What can hang from each mark:
vome: romed
ginis: sena
nisis: kudez
kudez: guvul nisis sena
sena: ginis guvul nisis
guvul: kudez sena
romed: guvul

In the rows, 128 means zero.
Known rows, with every way that one mark hangs from another:
kudez[guvul sena[ginis nisis]]: [146 131 146 143 114 140 103 127 100 109 117 114 119 103 109 130 124  77]
guvul[kudez]: [134 124 181 126 128 114 135 122 124 125 126 144 124 112 133 123 124 118]
kudez[sena]: [138 127 118 130 122 126 124 124 113 124 116 132 129 119 138 136 123 117]
sena[ginis guvul[kudez] nisis]: [124 126 196 133 129 121 107 118 108 124 140 145 124  95 105 125 127  87]
kudez[nisis]: [132 129 143 134 137 129 137 133 134 129 124 110 123 131 136 122 132 124]
ginis[sena[nisis]]: [110 131 143 138 128 134 130 127 103 121 152 123 117 107 118 124 118 113]
sena[ginis]: [126 132 130 133 131 139 119 118 105 123 132 128 125 123 118 135 132 115]
sena[ginis nisis]: [119 132 138 135 139 144 114 126 101 116 147 122 119 116 121 125 126 102]
romed[guvul[kudez]]: [122 122 214 132 125 107 132 114 149 123 126 135 127 117 129 124 118 129]
vome[romed[guvul[kudez sena]]]: [143 115 252 123 114  95 131 122 148 108 121 148 121 100 132 122 102 132]
romed[guvul[kudez[nisis sena[ginis]]]]: [134 126 221 146 131 118 127 104 118 115 112 121 119 107 136 133 121 101]
ginis[sena]: [118 131 133 136 120 128 135 119 108 130 136 129 123 115 117 134 124 125]
guvul[kudez sena[nisis]]: [141 123 208 132 118 113 126 120 117 109 127 146 114  92 139 110 108 111]
vome[romed[guvul]]: [123 120 180 120 132 115 128 138 155 119 137 124 128 129 124 130 117 137]
vome[romed[guvul[sena]]]: [136 119 197 124 114 109 124 128 151 111 123 132 125 116 128 127 107 143]
sena[nisis]: [120 128 137 130 135 133 122 136 124 120 143 122 122 121 129 119 122 115]
sena[guvul[kudez] nisis]: [126 121 193 128 126 110 115 128 131 127 137 145 127 100 115 118 123  99]
nisis[kudez]: [117 132 138 132 136 122 134 130 134 143 134 131 128 120 106 123 134 130]

Rows:
[133 131 157 139 122 138 110 117  98 109 132 130 115 103 124 122 117 108] : guvul[sena[ginis nisis]]
[140 120 239 132 136 111 131 122 121 109 122 126 117 103 138 135 115  98] : vome[romed[guvul[kudez[nisis sena[ginis]]]]]
[131 116 231 123 132 104 125 135 133 103 138 137 119  96 141 125 101 102] : vome[romed[guvul[kudez[sena[nisis]]]]]
[138 129 139 141 126 130 110 117 108 132 109 121 130 112 116 140 136  94] : kudez[nisis sena[ginis guvul]]
[100 135 151 142 136 128 135 130 109 136 157 125 117  97  97 119 124 114] : ginis[sena[nisis[kudez]]]
[118 130 142 135 131 135  99 125 111 127 142 130 129 110 100 129 131  97] : sena[ginis guvul nisis]
[142 134 147 146 115 129 114 122 110 132 108 122 125 103  86 134 136  92] : nisis[kudez[guvul sena[ginis]]]
[151 127 216 142 122 121 131 108 105 115 111 134 111  98 134 120 122 106] : guvul[kudez[nisis] sena[ginis]]
[139 115 222 121 124  99 131 127 137 112 123 144 125 104 140 134 106 115] : vome[romed[guvul[kudez[sena]]]]
[107 134 152 139 138 129 105 127 117 141 148 131 128 101  79 123 137  98] : sena[ginis guvul nisis[kudez]]
[117 134 171 148 117 126 129 135 123 133 141 113 117  95  76 116 128 101] : ginis[sena[nisis[kudez[guvul]]]]
[153 123 214 137 119 110 140 117 129 118 107 133 115 103 144 114 117 119] : guvul[kudez[nisis] sena]
[123 125 215 143 129 121 113 108 106 106 132 133 119  95 131 129 111  92] : romed[guvul[kudez[sena[ginis nisis]]]]
[134 126 203 137 131 118 121 115 118 133 121 133 125 106 112 127 136  95] : sena[ginis guvul[kudez[nisis]]]
[108 130 149 133 135 118 114 137 141 145 144 130 131 106  88 117 133 111] : sena[guvul nisis[kudez]]
[126 135 165 145 128 136 112 134 120 129 136 112 118 104  78 117 136  89] : sena[ginis nisis[kudez[guvul]]]
[135 125 237 142 112 113 118  94 124 111 115 144 120 100 123 127 112 122] : romed[guvul[kudez sena[ginis]]]
[141 121 249 143 117 103 137 109 153 115 108 125 118 107 137 115 112 130] : romed[guvul[kudez[nisis] sena]]
[153 126 173 139  99 125 112 132 136 110 113 118 119 105 111 112 116 108] : kudez[guvul[sena[nisis]]]
[123 132 132 139 125 122 106 115 108 145 120 141 135  99  88 141 137  99] : nisis[kudez[sena[ginis guvul]]]
[147 126 144 138 110 129 112 137 124 112 114 114 123 108 118 124 120  91] : kudez[guvul sena[nisis]]
[128 131 128 138 133 142 109 122  87 112 134 126 119 107 131 134 120  91] : kudez[sena[ginis nisis]]
[126 129 134 137 124 133  95 120  97 122 129 133 129 101 111 137 126  86] : kudez[sena[ginis guvul nisis]]
[128 125 244 144 118 117 113 103 120 103 130 138 114  91 124 118 107 110] : romed[guvul[kudez sena[ginis nisis]]]
